Known rows, with every way that one mark hangs from another
(V G (J (M U))): 41.9  -20.0  -4.8  -10.0  1.0  -27.8  73.8  -21.1  7.9  19.3  22.7  -22.7  -22.4  2.1  12.1  11.7  -22.5  -11.7  -12.3  -44.8  65.2  -3.8  59.5  -32.1
(H (M (J V))): 3.5  14.0  -4.9  -14.0  -3.0  -0.2  26.2  19.8  23.7  15.5  -6.3  -6.5  10.1  0.6  -3.8  -14.1  9.4  -9.9  4.5  -12.3  17.9  0.6  0.1  10.5
(H F (M (J (V G)) U)): 21.6  20.5  -11.5  3.1  -2.5  -17.5  48.1  37.5  39.7  13.7  0.0  -9.9  -4.7  -8.7  -18.2  -15.7  10.8  -2.5  13.7  -54.0  24.6  -3.0  -12.6  -10.9
(M J U): -3.1  39.2  -22.3  -38.8  -11.8  12.1  34.5  14.5  32.0  1.7  -11.6  -2.2  -14.0  1.3  -11.6  -18.5  15.4  -26.0  0.3  -43.9  27.7  2.0  -12.2  -13.5
(G (N (D (U M))) (V J)): -12.6  -8.1  -23.5  -38.4  -37.9  -49.8  -9.8  -9.5  -13.9  16.0  -29.1  -12.0  58.3  -10.6  10.5  33.0  46.8  -32.5  1.9  -3.5  33.7  -9.7  41.0  29.9
(W (J (M U) (V G))): 8.2  19.8  -21.1  -12.2  -15.3  -5.4  24.3  1.1  4.7  23.0  16.9  -30.9  5.5  -3.3  8.6  20.7  -6.0  -6.8  -5.1  -9.0  28.3  -7.8  52.5  -6.4
(M (J (V (G (N D)))) U): -13.7  31.8  -26.3  -21.6  -17.3  -17.6  38.6  -2.0  27.8  11.2  -12.9  -7.7  23.9  -0.4  -0.3  -2.2  19.8  -38.3  -4.0  -40.8  82.2  1.1  32.1  1.4
(D (N G) (U (J V) M)): 10.7  9.1  -41.4  9.3  -31.3  -26.2  58.5  -0.9  -1.1  17.6  5.0  -21.2  74.9  1.1  6.4  15.2  26.2  -30.9  -13.5  -2.5  -52.5  -14.8  65.4  -1.2
(G (N (D U))): -4.4  -5.7  -10.4  -27.8  -22.8  -29.5  -17.5  -6.2  -8.0  3.9  -15.7  1.3  51.3  -11.1  10.7  19.9  17.2  -17.8  3.9  13.1  14.3  -1.4  24.0  18.4
(N (D (U M)) (G (V J))): 22.6  -32.2  -25.0  -3.6  -16.7  -80.3  17.3  -13.6  -1.6  15.2  4.5  13.9  21.2  2.4  24.5  32.6  19.4  -6.0  1.2  -7.8  26.6  -5.1  70.1  2.3
(V G J): 30.0  -29.5  -0.6  11.5  8.5  -27.8  49.7  -40.4  3.0  13.7  18.7  -11.6  -34.6  8.5  12.0  15.5  -14.1  -7.4  -13.0  -41.8  57.8  -7.3  47.4  -30.2
(M U): 8.3  15.5  -11.5  -32.4  -6.0  -3.4  20.6  10.9  16.8  -3.7  -4.3  -1.0  -4.3  -2.6  -6.3  -7.6  2.2  -14.4  4.3  -18.1  -1.0  0.4  -6.4  -8.0
(J (V G)): -10.7  -6.3  -4.3  27.4  -0.5  -20.1  18.1  -20.8  -2.9  10.7  4.5  -10.0  32.9  2.8  7.9  11.3  -0.4  -11.7  -8.5  -7.6  53.8  -3.4  50.8  6.8
(H F): 6.6  2.2  -0.5  35.1  1.7  -7.6  0.1  17.6  3.1  -0.8  6.1  -3.2  -10.4  -8.3  -11.5  -0.2  3.4  18.3  9.1  -26.5  -1.7  -3.2  -16.9  -9.9
(W (J (M U) (V (G N)))): 4.6  21.6  -22.8  -20.9  -21.1  -8.2  15.1  1.1  1.6  24.2  12.2  -32.6  18.8  -6.7  9.2  25.4  -2.4  -13.6  -5.3  -5.9  32.3  -8.0  53.3  1.5
(W J): 3.8  14.6  -13.7  -9.7  -7.3  8.9  -12.9  -3.5  1.8  10.1  9.6  -12.8  -30.6  1.2  2.8  16.8  2.6  5.9  0.1  -1.5  -16.3  -8.9  4.9  -9.1
(F (H (M (U (J (V (G N))))))): 5.7  11.4  14.1  -11.5  -11.0  -31.5  5.2  16.3  15.3  3.6  -1.5  0.2  33.1  3.0  10.0  1.3  16.7  -23.7  0.9  -28.1  -11.4  -3.5  10.1  12.8
(G N V): -28.9  4.6  -11.2  -39.8  -29.5  -24.4  -43.4  7.4  -14.5  6.4  -38.1  -8.4  66.7  -12.5  -1.1  17.5  41.5  -34.0  -0.2  17.9  16.9  -5.3  1.1  40.4
(M (J (V (G N))) U): -14.3  36.6  -27.0  -27.6  -18.3  -4.6  38.2  0.0  26.7  10.5  -13.1  -10.9  22.5  -0.3  -5.4  -6.3  19.1  -41.5  -5.9  -45.7  69.3  -0.6  24.2  -0.8
(H F (M (U (J V)))): 24.3  15.4  -11.9  9.2  -1.6  -22.7  31.1  42.9  27.4  11.0  3.1  -13.4  5.4  -10.0  -15.5  -9.4  6.7  6.4  16.5  -26.0  -26.5  -6.5  -14.9  4.5
(N (D U) (G (V J))): 23.0  -40.8  -19.9  -11.5  -12.3  -80.8  9.1  -16.6  -0.6  9.9  -3.7  15.7  21.8  3.4  28.0  25.8  17.6  -7.1  -0.2  -6.6  38.5  -5.0  66.6  -1.2
(D (U (J M (V G)))): 6.9  2.4  -25.2  -9.7  -19.9  -4.1  38.3  -5.3  -7.6  13.2  3.4  -22.8  57.9  -0.8  4.1  7.3  3.9  -12.0  -8.6  -2.9  -39.0  -11.7  56.4  -3.3
(V (G (N (D (U J M))))): 10.6  -13.2  -11.6  5.1  -12.6  -43.8  16.4  -24.3  -4.3  14.3  5.8  -3.8  37.5  -3.9  10.4  31.5  4.4  -16.2  -7.1  4.7  18.6  -5.6  49.4  2.9
(M (U (J V))): -6.4  27.2  -25.7  -10.2  -10.8  -9.6  23.4  8.0  12.0  5.2  -4.2  -14.3  24.2  1.0  -2.1  -1.5  8.6  -21.3  -1.6  -9.3  -8.0  -5.1  20.2  13.4
(G N (V (J M))): -13.7  -1.5  -13.8  -44.5  -32.4  -27.7  -14.4  4.3  -16.8  17.5  -27.9  -24.3  56.0  -12.1  6.4  21.0  32.3  -34.7  -4.4  -1.5  44.0  -6.7  27.3  33.9
(W (J (M U) (V (G (N D))))): 5.1  17.4  -22.2  -14.6  -20.5  -21.2  15.2  -1.0  2.7  25.0  12.1  -29.2  20.2  -6.9  14.5  29.4  -1.4  -10.5  -3.5  -0.9  45.2  -6.5  61.4  3.6

Rows
18.4  -5.4  -32.3  -21.9  -31.3  -32.3  47.6  10.3  -2.2  13.0  -13.4  -22.9  81.5  -2.6  10.3  5.8  27.9  -32.9  -15.1  8.3  -45.2  -13.6  54.1  -6.1
(D (N (G V)) (U (J M)))
-5.6  9.1  -16.9  32.2  -8.1  -18.9  29.2  -1.2  -8.6  22.6  11.5  -29.4  53.7  1.8  11.2  13.8  -5.1  -8.9  -14.0  15.0  11.8  -5.6  65.1  23.5
(U (J M (V G)))
-4.6  22.4  -25.8  -14.8  -14.0  -19.7  21.7  0.5  9.8  8.3  -5.3  -15.7  36.0  -1.3  -0.1  6.5  9.3  -29.6  -4.8  -9.0  5.4  -6.1  29.5  15.2
(M (U (J (V (G N)))))
3.7  13.3  22.5  -7.3  -4.7  -8.7  2.0  22.2  19.4  -0.1  -1.8  9.0  1.6  6.6  6.0  -11.7  17.2  -9.4  3.1  -36.1  -10.1  1.1  -15.4  -0.4
(F (H (M J)))
25.2  -20.6  -25.8  16.4  -9.8  -68.4  17.2  -9.8  0.6  13.0  18.8  16.5  24.3  3.7  24.2  30.2  2.6  3.8  0.0  9.9  -8.7  -2.5  66.9  4.6
(N (D (U J M)) G)
34.2  -16.3  -8.5  -27.2  -10.9  -32.8  55.2  -20.6  1.4  22.2  13.7  -25.7  4.7  -4.8  13.7  20.8  -15.0  -26.1  -12.8  -38.0  73.4  -4.3  61.1  -15.6
(V (G N) (J (M U)))
6.8  -10.0  -15.0  4.5  -9.4  -33.8  14.3  -9.3  0.1  3.7  -2.7  3.0  25.8  0.7  14.0  13.3  10.3  3.0  3.0  11.4  -12.5  -4.1  38.1  0.7
(N (D (U J)))
-4.6  20.6  -13.8  -11.9  -16.2  -5.5  37.6  22.2  2.1  14.8  3.4  -26.5  54.0  -8.2  4.9  -1.7  -5.5  -15.4  -1.5  -5.0  44.4  3.1  50.4  16.7
(J (M U) V)
0.5  -1.7  -12.6  -30.8  -17.3  -21.5  19.2  7.8  -2.0  12.2  -16.0  -19.8  16.0  -3.1  2.3  5.3  21.7  -18.8  -2.3  -17.4  31.4  -5.9  22.9  7.8
(G (V (J (M U))))
5.8  16.9  15.9  -12.8  -7.1  -19.4  20.8  18.2  27.0  2.2  -1.4  5.3  10.3  6.5  5.9  -10.3  17.5  -20.9  1.5  -48.7  10.0  -0.1  1.5  -3.5
(F (H (M (J (V G)) U)))
-8.8  6.7  -17.8  29.5  -13.3  -34.3  21.0  -2.9  -10.7  24.5  6.8  -27.5  68.2  -1.8  17.3  22.6  -0.3  -13.1  -12.2  23.1  28.5  -4.3  74.2  33.5
(U (J M (V (G (N D)))))
23.3  -32.5  -3.2  2.9  -2.8  -51.2  31.4  -43.2  -2.0  17.5  9.3  -9.7  -5.7  1.3  20.8  30.4  -4.7  -17.9  -10.8  -28.2  84.5  -5.7  60.6  -10.5
(V (G (N D)) J)
-18.4  14.8  -19.4  -0.5  -16.4  -11.6  23.7  -14.4  10.3  14.1  -10.3  -7.1  35.0  1.6  4.8  4.7  20.7  -26.0  -7.9  -27.3  67.2  -2.0  42.2  2.6
(M (J (V (G (N (D U))))))
16.8  -2.8  -30.1  -19.7  -32.2  -27.9  47.2  5.2  1.0  10.0  -7.5  -9.8  60.1  -4.0  0.5  10.9  34.7  -30.2  -7.4  -7.2  -43.2  -11.6  38.3  -13.9
(D (N (G V)) (U M))
22.1  -26.0  -22.5  12.3  -9.5  -69.9  16.8  -7.9  -1.9  13.7  12.8  9.6  43.9  2.6  31.0  24.6  -1.9  0.5  -2.9  13.2  18.6  -1.3  82.3  8.2
(N (D (U (J M V))) G)
20.2  21.2  -9.1  -45.9  -4.2  -0.1  39.2  29.8  38.1  9.4  -8.1  -2.3  -10.6  -1.6  -10.7  -21.1  7.7  -15.2  8.8  -24.1  0.7  1.8  -20.6  -4.3
(H (M J U))
-7.5  12.4  -18.4  0.9  -13.5  -7.9  -9.6  -18.2  -3.4  18.8  8.1  -21.4  6.3  -0.4  9.1  29.1  6.7  -9.5  -6.1  -3.4  25.3  -11.7  41.3  3.4
(W (J (V (G N))))
-10.5  3.6  -17.7  -55.5  -34.5  -28.3  -7.9  8.1  -11.0  16.3  -29.3  -24.7  54.2  -13.1  4.4  18.3  33.6  -39.7  -2.8  -7.2  44.1  -6.5  25.2  31.2
(G N (V (J (M U))))
0.3  23.1  14.4  -16.9  -9.5  -11.8  12.9  25.7  25.8  0.4  -4.9  5.0  11.4  5.6  4.3  -14.1  20.8  -19.7  4.4  -45.7  1.0  0.6  -7.2  2.5
(F (H (M (J V) U)))
13.1  -24.8  -12.3  -7.0  -4.2  -49.6  -4.2  -7.5  -2.1  10.1  0.2  7.0  3.3  5.0  15.6  15.6  9.3  -11.8  -6.4  -11.5  34.2  -3.9  35.6  6.3
(N (G (V J)))
3.7  15.8  14.4  -7.5  -7.9  -21.7  6.7  23.9  17.2  0.4  -0.6  1.7  21.1  5.4  7.8  -6.8  15.9  -15.4  4.0  -28.4  -25.2  -2.4  0.6  10.9
(F (H (M (U (J V)))))
16.3  27.2  -13.3  -1.8  -5.0  -10.2  40.8  45.2  38.7  11.9  -3.4  -10.2  -3.6  -9.6  -19.9  -19.5  14.5  -1.4  16.6  -50.7  14.9  -2.4  -21.2  -5.0
(H F (M (J V) U))
17.7  22.2  -13.4  -5.6  -8.2  -20.0  39.1  37.8  36.4  15.4  -4.2  -11.7  8.3  -12.0  -17.5  -11.3  14.9  -9.9  13.4  -50.8  28.9  -3.5  -11.9  -2.9
(H F (M (J (V (G N))) U))
7.7  21.0  16.9  -23.0  -7.6  -10.2  12.2  27.6  27.5  -2.0  -4.0  8.6  -0.9  5.3  2.8  -15.3  18.6  -16.5  5.3  -45.2  -11.0  1.4  -18.7  -4.4
(F (H (M J U)))
26.0  -14.7  -19.7  -23.6  -19.9  -20.9  44.0  -2.8  4.8  1.3  -6.8  -5.3  46.3  -1.2  7.5  -0.8  16.7  -26.2  -9.5  -9.8  -29.8  -8.9  34.0  -27.5
(D (N G) U)
21.0  12.5  -1.6  11.5  1.8  -5.4  25.0  40.0  29.3  11.4  1.1  -4.5  -17.8  -8.1  -17.4  -15.7  9.4  13.2  14.8  -37.6  -0.8  -1.6  -33.0  -8.8
(H F (M J))
